Known rows, with every step that occurs
suvisar, kebi, nogop, boge: [-11 -21  35  22  16  -3  17  -6   5  -3   3 -14   2   4  -5  14  -8  -4
  11  19  16  -4   2 -16   6  10  -2   4  -5   5  -1   9   3 -11]
nogop, boge, legazig: [ -4 -15  21   2  -4   3   3   3  14  -8  -4  -1  -3  13   8  13   1  -4
  17  10  13 -11 -18  -7   7  17  -5  -2  -7  17   3   8  -7   4]
kopat, rezo: [ -7 -16  16  21  18  -7  13  14  -9 -14  -7  -9   5  -8   2   0   3 -16
   5   9   3   5   5 -18   3  11 -10   2  -2  18   6   5   2  -1]
didakem, nogop, boge, legazig: [ -4 -18  22  15  -4  -1   1  -2   8  -3  -6  -6  -2  10  10   7  -4 -13
  14  10   7  -8  -6 -17  10  18 -10  -4   0  16   1   3   5  -2]
kebi, nogop, didakem: [ -8 -20  28  23   8   1   3  -2   1 -14   1 -20   7   2   7   6  -6 -16
  10  13   9   8   1 -16  19   3  -3  -8  -9  14   4   7   2   6]
vevag, rezo: [ -4 -20  20  17  15  -8  12  11  -8 -12  -5  -7   1   6 -10   1  -9 -12
  12   9  -4   4  -6 -19   4  11 -11  10  -5  13   5  -2  -3   6]
kopat, rezo, vevag, didakem, suvisar, kebi, nogop, boge: [  4 -18  32  11  26  -6  12  27 -18 -17   0 -11   8 -11   9   9  -9  -8
  -1  12  10  18   5 -35  10  17 -17  -6  -3  18   7   9  11  16]
bano, rezo, vevag, didakem, suvisar: [  5 -13  25   6  14  -6   4  18  -9 -22  -2 -10   5  -6  -1   8 -14 -16
  -8   2  10  24   1 -27  16   1 -15  -3  -2  26  10  11   8  18]
kulab, sisup, kebi, nogop, didakem, suvisar: [-19 -15  26  19   2  -5  10  -1   9  -6   0 -19  -7   1   8   8  -8  -2
  12  11  23   6   2  -8  12  16  -2  -2 -11  17  -3  25   5 -10]
rezo, bano, zigi: [-20 -23  23  23   7 -11   9   7   8  11  -6 -11   7   4 -13   0   5 -17
  14   9   7   3  -4  -2   7  -8  -2  -1   4  20   6  22 -28  14]
kebi, sisup, kulab: [-13   2  10  17   4   1   4  -1  11 -12   0  -9  -5  -5  11  10   0  -8
   8   9   4  -6  -3  -7  19   5   3 -17 -14  22   3  18  -2   7]
vevag, didakem, nogop, boge: [  3 -14  27  13   5  -3  12  12  -4  -8  -7  -9   5   2   0   5  -7 -11
  13  15  14   7 -12 -23  14  22 -11 -13   2  23   4   9   1  19]
nogop, kebi, suvisar: [-13 -21  19  17  18  -7  26  -8   3  -9   1 -15   4   9   4   3   6   2
  10  -2  16  -6   0 -19   8   0   3   3  -6  12  -2  12  -2  17]
kopat, rezo, bano, zigi: [-15 -21  21  26  18 -11  12  21  -7   4  -9 -12  10  -7  -4  -3  11 -22
   8  10   0   8   5 -12   2   0  -9  -2   4  17   7  13 -17   7]
kopat, rezo, bano, zigi, fura: [-13 -16  24  24  12  -8   7  23  -6   6  -8 -10  11  -9  -5   1  11 -21
  10   8   0   6   4 -20   0   2 -10  -4   5  15   6  15 -15   6]
vevag, zigi: [-14 -16  17  -2   3 -10   4   6   4  -5  -6 -10   5  -2 -13   6  -5  -8
  19  16   8   2  -5  -8   9  14  -9   1   1  14   6  13 -13  11]
kulab, sisup, kebi, nogop, didakem: [-16 -16  25  20  -1  -2  11  -2  11  -3  -4 -17  -4   2   3   6  -6  -3
  14  11  18   0   1  -2  10  14   1  -3 -12  17  -3  23   0 -14]
rezo, bano: [ -8 -24  17  25   7  -9  15   3   3  12  -1  -6   7   9  -4  -4   0 -12
   7   2   6   0   0  -5   5  -4  -2  -2   4  20   5  17 -19  13]
kopat, rezo, bano, zigi, vevag, didakem, nogop, kebi: [  0 -25  27  25  17 -10   9  21 -18   4  -8 -14  15  -6  -5  -4  10 -15
   9   6  -5   4  10 -16   5   9  -9  -8   6  17   8  13 -11  19]
vevag, didakem, suvisar, kebi, nogop: [ -2 -17  37  16  21  -8  13   9  -5 -10   9 -19   1  -4  -2   7  -9  -4
   6  12  18  20  -2 -24  11  16 -13  -5   4  20   8  15  10  10]
nogop, didakem, suvisar: [-15 -16  25  18   5  -8  11   1   1 -13   3 -14  -3   5  10   3  -9 -10
   7   4  23  10 -10 -13  19   4  -8 -10  -6  18   3  15   3  28]
zigi, bano, rezo: [ -3 -17  23  19  -2   2   0   0  -4  -6  -3  -6   7   3  -4   3  -7 -20
   3  -5   7   5   6 -13  -2  -3  -1  -6   4  18   4   8  -9  -8]
legazig, boge: [ -8 -22  21   3  -3   0  15   1   6 -16  -2   2   3   6  -8   6  -1 -16
  20  19  20   0 -13 -15   8  19  -6   4  -7  26   3   9  -3   4]
kulab, sisup: [-20 -11  12  12  -1  -3  12  -1   6  -8  -6  -6  -7  -2   3   5  -5 -10
  14  10  18  -1  -3  -8   8  13   1   6  -6  27   1  22  -9  -5]
vevag, didakem, suvisar, kebi: [ -2 -15  34  14  17 -10  18  10  -4  -7   7 -14  -1  -2  -4   5  -8  -1
   7   7  20  17  -7 -18   8  16 -14  -5   5  22   8  17   7  17]
didakem, suvisar, kebi, nogop, boge: [-18 -18  33  20  21 -10  12  -4   2  -9   9 -17  -6   2   5  15 -11  -4
   5  17  26   7   2 -26  11  13  -9   5  -2   9   0  13  11  -1]
nogop, kebi, sisup: [-16 -14  19  20  14   0  18  -4   1  -5  -2 -14   3   9   4   7   7   1
  15   3  12 -13  -1 -15   9   6   4  -5 -12  11  -4  15  -4  19]
nogop, boge: [-11 -13  18   9   3  -3  13   2   7 -11  -7  -3   0  10   1  14  -5  -7
  14  16  22  -8 -16 -14  12  14  -2   0  -8  17  -1  12 -10  12]
kebi, sisup: [-19  -7  14  14  14   2   7   4   3 -13  -1  -9  -2  -3   6  11   4 -11
  14   8  11   0  -1 -12  14   8  -2  -9  -9  24  -1  11  -1   7]
suvisar, didakem, nogop, kebi, sisup: [-11 -24  25  30   8  -2  17  -3  -3  -2  -4 -18   9  -6   6  -1   3  -7
  12   5   4   1   2 -18   7   5  -8 -24   4  14   0   6  11  17]
rezo, kopat: [  0 -13  18  14  13  -7  14  -4   5 -12  -4 -14   9   6  -7  -3 -10 -11
   5   6  16   5  -4 -12  10  -2  -2   3  -4  24  13  23  -9   9]
didakem, nogop: [ -8 -19  19  27   5  -8   5  -6   1  -6  -7 -11   1   1  -1  -2  -9 -18
   9   8   5   0   6 -19  10   9 -10   1   3  19   3   7   7  -2]
bano, zigi, vevag, rezo: [ -9 -18  24   8   9  -9  -8   7  -2 -22  -8  -6   3  -5 -23  11  -7 -14
  20  12  -3  -1  -4  -5  12  11  -8  10  -5  22  10  10 -13   7]
rezo, bano, zigi, fura: [-16 -17  27  21  -1  -8   3   9   9  14  -5  -8   9   2 -14   4   4 -16
  17   6   6  -1  -5 -11   4  -6  -4  -5   6  17   6  25 -27  12]

Rows
[ 10 -19  28  15  -4   2  -4   9 -12  -8  -5  -5  13   0  -2   1 -16 -21
  -1  -8   1  13   9 -22   3  -1  -7 -15   7  24   7   9  -3   5]
zigi, bano, rezo, vevag, didakem, nogop
[-20 -13  16  12   5  -6  20  -1  14  -6  -3 -11  -9  -2   3   7  -1   1
  12   4  22   1   1  -3   5  13   1   3  -7  24  -4  24   0 -15]
kulab, sisup, kebi, suvisar
[ -4 -22  25  14   5  -8   1  11   0   4  -3  -7  11  -1 -16   3   2 -12
  14   5   3   4  -2   2  11   2  -4  -6   5  28  12  24 -27  21]
rezo, bano, zigi, vevag, didakem
[ -3 -20  17  -6   3 -10   0  10   1 -12  -7  -3   9  -2 -10   6 -18  -6
  10   7   4   3  -1 -12  14   6 -11   0  -3  20   9  18 -10  23]
rezo, vevag, zigi
[ -6 -25  24  28   3  -6  12  -2   0  -6  -5 -14   8 -10   0  -4  -5 -15
   9   7   2   9   1 -13   6   5 -13 -19   9  20   6   5  11   7]
suvisar, didakem, nogop
[-20 -14  31  20  11  -5  18   2   0  -6   8 -16  -6   2  11   8  -6  -4
   8   4  25   8  -4 -11  16   3  -7 -14  -8  14  -2  16   9  24]
nogop, didakem, suvisar, kebi, sisup
[ -8 -22  20  21  16 -10   5  19 -10  -2  -7  -8  11  -9  -6   0   8 -19
   8   7  -3   4   9  -8   5   5  -8  -1   3  21   9  13 -16   8]
kopat, rezo, bano, zigi, vevag
[-13 -19  31  15  14  -9   5  13  -3   6   5 -11   4  -5 -10   9   4  -7
  12   5   9   7   2  -3  12   3  -5 -11   4  25   7  26 -18  21]
rezo, bano, zigi, vevag, didakem, suvisar, kebi, sisup
[-19 -16  20  14   1  -5  23   1  11  -3  -5 -13  -6  -5   9   8  -1   0
  14   9  23   3  -2  -8   6  17  -3 -11  -3  21  -7  19   6  -9]
kulab, sisup, kebi, suvisar, didakem, nogop, boge
[-10 -19  20  -2  -7  -5  -2   4   1   1  -4  -6   9   2 -12   4  -7  -9
  20   7   6   0  -2  -6   0  12  -4  -8   6  14   5  14 -21   8]
vevag, zigi, bano
[ -8 -25  35  18  14 -11   1   9  -3   5   6 -15   8  -3 -13   7  -1 -10
  10  10   7  10   6  -7  12   3  -7  -4   7  21  10  23 -16  13]
rezo, bano, zigi, vevag, didakem, suvisar, kebi, nogop
[  0 -23  29  10  -3  -4  -5  12   3   9  -4  -5   8   4  -6   6   4 -12
  18   7   0  -2  -5  -1  11  10  -7 -11   6  25  10  18 -22  17]
rezo, bano, zigi, vevag, didakem, nogop, boge, legazig
[-19 -16  19  14   4  -5  23   1  13  -5  -2 -13  -5  -8   4   5   1   2
  12   3  20   6  -1  -1   4  11  -2  -8  -3  24  -3  22   3 -10]
kulab, sisup, kebi, suvisar, didakem
[ -3 -24  27  18  -4   0   8   2   6  -4  -5 -10   5  -3   9   3   0 -11
  14   9   4   2  -9 -12   5  13 -13 -23   7  18   5   2  10   7]
suvisar, didakem, nogop, boge, legazig
[ -7 -23  26  20  14  -8  23   0  14  -7   1 -16   3  -4  -4   3   2   4
   8  -1  12   8  -1   0   3   4  -8 -13   1  17   1  12  11  -3]
sisup, kebi, suvisar, didakem
[-13 -20  19  12  17  -5  22   2   5 -16   3 -14   4 -12   8   4   6  -9
   7   1  12  17  -2 -14   9  -1  -8 -15   5  26   4   5   7  11]
kebi, suvisar, didakem
[-14 -19  35  15  15  -6   6  -3   7  -7  11 -16  -8   5   9  15  -7  -3
   7  13  20   5   0 -22   8  15 -11   4  -1   9   2  10  13  -7]
didakem, suvisar, kebi, nogop, boge, legazig
[-12 -22  20  27  14  -9  18 -11  -1  -4  -3 -18   3   6   6  -2   0  -8
   8   1  10  -4   9 -27  10   4  -4   0   0  12  -3   7   9   9]
didakem, nogop, kebi, suvisar
[ -3 -23  33  28   7  -4   8  -3  12  -5  -1 -21   5   8  -5   4  -7  -2
  11   9   9   1   2  -2  11   7  -4  -8 -10   9   1  14   7  -8]
sisup, kebi, nogop, didakem
[  0 -10  20  15  15  -6  11   2  -1 -16  -4 -17   9   1  -7   2  -7 -21
  -6   7  13  15   3 -18  11  -8  -5   4  -5  20  11  13  -2  -1]
bano, rezo, kopat
[ -7 -22  34  27  10  -7   7  -3  10  -7   3 -23   1   7   0   6  -9  -2
   8   9  15   6   2  -8  14   9  -7  -7  -9   9   0  15  12  -4]
sisup, kebi, nogop, didakem, suvisar
[-23 -12  26  19  22  -9  15  -1   1  -7  10 -14 -10  -3   5  12  -5  -3
   5   7  23   7   3 -18  10   9  -9  -1  -2  16  -1  16  11   5]
didakem, suvisar, kebi, sisup
[  6 -16  22  10  22  -8   9  28 -18 -21  -4  -7   8 -12   7   1  -8 -12
  -2   3   5  20   3 -29  10  14 -19  -5   0  27  11  11   8  23]
kopat, rezo, vevag, didakem, suvisar
[ -7 -19  23  32   2  -4  15  -7   3  -2  -4 -19   7  -7   9  -2   1  -6
   9   6   0  -3   1 -14  10   3  -5 -30   0  13   3  11  11  17]
suvisar, didakem, nogop, kebi, sisup, kulab
[ -5 -15  22  -4  -2  -5  -1   7  -4  -2  -5 -13  13   0 -14   4  -8 -16
  10   7   8  10   2 -12   2   2  -5  -8   5  14   9  15 -19   5]
vevag, zigi, bano, rezo, kopat
[ -6 -22  16  27  18  -9  17  18 -11   5  -5  -8  10  -3   3  -6   7 -17
   2   5   0   6   8 -15   0   4  -8  -2   4  17   6   9 -10   7]
kopat, rezo, bano
[-16  -9  29  22   5  -7  16  -2   5  -6   9 -16  -8   1  14   8  -8  -2
   5   5  21   4  -6  -8  20   1  -4 -20 -12  12   1  20   8  24]
nogop, didakem, suvisar, kebi, sisup, kulab
[  1 -19  16  15  18  -7   8  18 -12 -18  -9  -4   9  -9   3   0  -7 -14
   0   3  -1   7   8 -21   7   7 -13   1  -4  22   8   9   4  10]
kopat, rezo, vevag
[-12  -8  15  23   6  -1  16  -9   8  -5  -2 -14   1   7   8   6   4   3
  11   5   7 -19  -3 -11  13   3   8 -12 -16  10  -1  20  -5  19]
nogop, kebi, sisup, kulab
[-10  -9  23  -5  -6  -7  -4   8   7  -1  -4  -7   7  -4 -14  12  -6  -7
  21  12   7  -3  -7 -19   6  17 -11  -4   2  11   6  16 -11   9]
vevag, zigi, fura
[ -8 -18  22  18  15  -9  20  -2  15  -8   0 -14  -1   3  -5   5   0   3
   8  -1  15   2   1  -2   5   6  -5   0  -4  17  -1  14   7  -9]
sisup, kebi, suvisar
